Every row comes from one small tree of marks. Brackets hold a mark, then the marks that hang from it, in alphabetical order. Every link used is in the known rows. Which tree was each row made from?
Known rows
(bape (bufo (nasoma leso) (zenu gumik))): [-4.452 -4.152 -0.241 -0.910 -2.095  3.911 -2.257 -0.503  2.885  1.360
 -4.094 -0.542 -0.429 -1.109  0.608]
(zenu (gumik (bape bufo) (nasoma leso))): [-0.701  0.365  3.394  4.068 -2.043 -3.874 -1.447  0.811  3.350 -0.682
  0.896  0.283 -0.195  2.242 -1.643]
(leso (bape (bufo zenu) gumik) nasoma): [-1.265 -2.234 -3.170 -0.016  3.098  1.276 -0.142 -0.941 -2.779  1.161
 -3.588 -1.662 -0.105 -2.866 -0.436]
(leso (bape (bufo nasoma))): [-3.938 -1.590 -0.166  0.367  2.160  1.417 -0.159 -1.543 -3.845  1.687
 -3.257 -1.822 -0.040 -3.344 -2.511]
(gumik (nasoma (leso (bape bufo)))): [-4.495  0.157  1.624  1.856  2.056 -0.464 -0.844  0.654 -1.424  0.606
 -1.034  0.221 -1.012 -1.790 -1.940]
(gumik (nasoma (leso (bape bufo))) zenu): [-3.536  0.332  2.629  4.184  1.016 -1.103 -0.097  1.720  0.366 -0.172
  0.629 -0.830 -1.741 -1.846 -0.963]
(gumik (bape bufo) (nasoma leso) zenu): [-0.150 -0.506  5.080  5.530 -2.431 -4.549 -0.874  3.680  3.942 -0.888
  1.984 -0.780 -0.490  0.384 -1.204]
(bape bufo gumik): [ 0.680 -2.312 -1.959  3.086 -0.436 -1.347 -1.189  0.553  1.157 -2.448
 -1.980 -1.827  0.152 -2.541 -0.807]
(zenu gumik): [ 0.278  1.092 -0.605  0.776 -0.642  0.162  0.268 -1.976  1.291 -0.522
  0.442 -0.247 -0.323  1.777  0.586]
(bufo (zenu (leso (bape gumik) nasoma))): [ 1.181 -1.864 -5.037 -2.790  3.156  1.250  0.178 -2.366 -3.120  2.816
 -2.659  1.819 -1.848 -0.193  0.844]
(leso nasoma): [-0.748 -0.533  0.528 -0.406  1.172  0.526  0.060  1.197 -1.634  2.412
 -1.237  0.494  0.720 -0.483 -1.687]
(bape bufo (gumik nasoma (zenu leso))): [ 4.068 -2.613 -1.331  5.070 -0.028 -5.450  0.838  0.419  3.156 -2.436
 -0.920 -0.474 -2.590 -1.610  0.087]
(gumik bape (nasoma leso)): [ 0.041  0.659  3.907  1.052 -1.838 -3.485 -1.047  3.685  2.213 -0.186
  0.854  2.099 -0.077  2.909 -0.939]
(nasoma (leso (bape (bufo zenu) gumik))): [-3.429 -2.270 -2.872  0.121  0.403  2.802 -2.260 -0.003  0.075 -0.509
 -2.311 -0.739 -0.933 -2.232  0.958]
(leso (bape (bufo zenu)) nasoma): [-2.742 -1.236 -1.096 -1.056  3.811  2.020  0.453 -2.202 -4.103  3.610
 -2.163 -1.667  0.059 -2.955 -0.782]
(bufo (nasoma leso)): [-4.575 -2.709  1.332 -1.500 -1.647  2.999 -2.345  3.056  0.782  1.472
 -3.156  1.498  0.235 -0.598 -0.962]
(leso (bape bufo) nasoma): [-3.503 -0.305  0.081  1.468  3.685  0.928 -0.198 -1.541 -5.097  3.100
 -1.424 -1.478  0.356 -3.072 -3.274]

Write each row's tree
[-0.672 -0.270  0.355 -1.450 -1.198  0.331 -0.086  0.488  4.205 -0.310
 -1.102  1.606 -1.447  2.714  2.553] -> (bufo (zenu (gumik (nasoma leso))))
[-5.279 -2.179 -0.388 -4.349  0.565  5.042 -1.462  0.461 -1.431  2.669
 -3.380  1.123 -0.896 -0.600  0.902] -> (bufo (nasoma (leso bape)) zenu)
[ 0.608 -3.289 -4.961 -3.846  1.734  1.601  0.094 -2.331 -1.879  1.238
 -4.488  1.400 -2.177 -0.389  1.660] -> (bufo nasoma (zenu (leso (bape gumik))))
[-2.712 -2.646 -1.683 -0.037  2.757  0.899 -0.520 -3.747 -4.374  3.260
 -2.918  0.049 -1.585 -3.075 -2.374] -> (zenu (leso (bape (bufo nasoma))))
[ 3.335  2.445  2.313  1.969 -1.058 -5.401  1.316 -0.464  2.414 -1.526
  1.381  0.474 -0.418  4.298 -0.208] -> (zenu (gumik bape nasoma))
[-3.305 -2.057  2.518  2.520 -3.296 -0.019 -3.086  0.569  2.143  1.058
 -1.509 -0.409  0.590  0.743 -2.353] -> (zenu (gumik (bape (bufo (nasoma leso)))))
[-1.826 -0.251 -2.149  1.855  3.682  0.530 -0.249 -5.556 -4.458  4.247
 -0.736  0.235 -1.440 -1.110 -2.604] -> (zenu gumik (leso (bape bufo) nasoma))
[-0.285  0.202 -0.701  1.058  3.028  0.326  1.009 -1.905 -3.729  4.081
  1.129  0.931 -2.098 -0.451 -0.970] -> (gumik (zenu (leso bape nasoma)))
[-5.618 -0.344  0.406  1.683  1.100  2.576 -2.305 -0.568 -2.271  1.433
 -0.178 -0.309 -0.473 -2.471 -1.879] -> (nasoma (leso (bape bufo)))
[ 1.719 -0.386  2.756  5.518 -1.820 -3.580  0.028  0.355  1.857 -0.743
  2.650 -2.936 -0.037 -0.391 -0.757] -> (gumik (bape bufo) zenu)
[-1.264 -1.116 -0.429  3.201  3.259 -0.124  0.520 -2.694 -3.983  3.974
  0.545 -0.837 -1.889 -2.827 -2.213] -> (gumik (zenu (leso (bape bufo) nasoma)))
[ 2.914 -2.378 -2.194  2.340  0.165 -1.385 -0.116  1.323  0.946  0.809
 -0.795  0.852 -1.670 -0.313 -0.165] -> (bape (gumik (zenu (leso nasoma))))
[ 2.841  0.198  4.210  5.694 -1.019 -6.522  1.497  1.580  2.831 -1.699
  1.905 -2.199 -0.487  0.278 -0.954] -> (gumik (bape bufo) nasoma zenu)
[ 2.510 -2.814 -1.830  0.893  0.445 -3.278  0.853  0.882  2.931 -2.990
 -3.640 -1.386 -0.824 -1.723  1.376] -> (bape (bufo zenu) (gumik nasoma))
[ 0.294  0.003 -1.456  2.964  2.735 -3.306  0.815  0.074 -1.095 -2.539
 -2.274 -1.200 -0.963 -1.889 -1.417] -> (leso (bape bufo (gumik nasoma)))
